Every row comes from one small tree of marks. The marks that hang from a mark follow it in brackets, in alphabetical order. Every link used is in the known rows. Which tree was each row made from?
In the rows, zero is written as 128.
Known rows
B(H W(E V)): [130 125 168  32 103  89 171 130 117  88 140 150 129 161 115 148]
F(W): [123 123 135  83 151 108 185 111  99 156 134 175 129 153 121 163]
H(B(W(R))): [145  90 145  86 163  89 163 136 113 134 102 130 118 154 167 170]
V(W(F R)): [104  95 146  56 141  90 170  98 101 130  92 105 122 127 147 143]
F(W(E R V)): [111 155 151  27 143 118 163 103  88 129 142 172 143 141 135 144]
B(H W(R)): [135 122 153  64 119  81 180 144 102 106 114 129 128 173 121 141]
R(H W(E V)): [121 111 159  68 116 115 160 113 128 129 100 125 113 143  94 143]
E(W): [128 114 134 100 141 104 199  96 124 160 107 178 128 150 123 167]
W(E R(H) V): [ 98 146 163  24 125 102 150 103  94  91 125 126 127 129 149 115]
B(W): [136  89 147  86 146  87 171 110 117 118 111 139 110 158 137 171]
B(H(R) W(E F V)): [123  94 147  25  78  85 166 128 129  95 133 121 132 139  92 156]
R(H(B(W(E V)))): [123  92 150  82 128  88 169 132 123 116 115 128 109 149 141 157]
R(H W(F)): [128  75 137 102 124 101 168 124 133 159  81  96 116 135  82 160]
V(W(E F R(H(B)))): [ 93 114 151  35 129  82 171 106 108 118  95  94 123 121 152 139]
F(W(E R(H(B)))): [109 157 140  51 143 101 179 122  93 139 127 152 137 146 136 146]
B(H(R)): [123 108 134  94 102  85 194 135 107 129 123 135 118 155  98 131]
V(W(E F R)): [ 95 120 152  30 136  84 170  91 102 117  98 103 126 119 152 139]

Write each row's tree
[133  96 154  51 136 115 146 100 130 145 102 120 130 120 100 165]
R(W(E F V))
[123 102 138  59 133 116 171  95 119 152 108 156 148 127 124 162]
E(W(F R V))
[123  83 147  77 126  86 166 132 126 120 114 118 114 139 137 162]
R(H(B(W(E F V))))
[122  86 122  84 118  99 168 103 129 149  92 107 114 126  92 158]
H(R(W(E F)))
[116 100 137  62 121 114 174 101 122 147 106 148 144 129 117 157]
E(W(F R(H) V))
[132  67 123  75 125  82 165 127 135 133 105 110 114 132 137 181]
H(B(W(E F)) R)
[121  96 137  64 125 114 172 109 124 152 105 147 145 129 125 162]
E(W(F R(H(B)) V))
[ 89 138 157  44 128  87 180  98  98 106  98 116 113 140 153 123]
V(W(E R(H)))
[104 113 155  12 124  95 137 114 107 108 121  95 142 101 148 139]
W(E F R(H(B)) V)
[ 96 120 155  11 118  95 140 102 103 101 122  96 140 101 137 131]
W(E F R(H) V)
[ 98 158 149  52 135  81 171 109  92 106 109 111 122 133 150 118]
W(E R(H))
[106 122 156   5 135  98 135  93 100 107 126 107 145  98 147 139]
W(E F R V)
[130  83 152  61 121 110 149 130 141 145  95 103 125 124 101 164]
R(H(B) W(E F V))
[147  61 148  74 152  95 152 130 127 134 115 131 122 138 154 186]
H(B(W(F V)))
[119  93 152  58 112 110 153 112 135 136  98 104 123 123  85 154]
R(H W(E F V))
[112 101 157  23 130  96 144  89 117 113 138 124 135  98 132 157]
W(E F V)
[139  62 123 100 132  89 170 132 129 137 102 126 105 152 140 176]
H(B(W) R)
[122 110 129  78 140 101 185  99 118 162  97 145 144 130 125 164]
E(W(F R))
[145  62 128  99 131 116 158 130 132 160  93 128 111 145 116 167]
H(B R(W(V)))
[139  58 147  86 125 116 149 137 139 158  89 105 122 133  96 168]
R(H(B) W(F V))
[143  70 149  76 141 120 146 107 128 157  97 122 127 129  95 169]
R(W(F V))
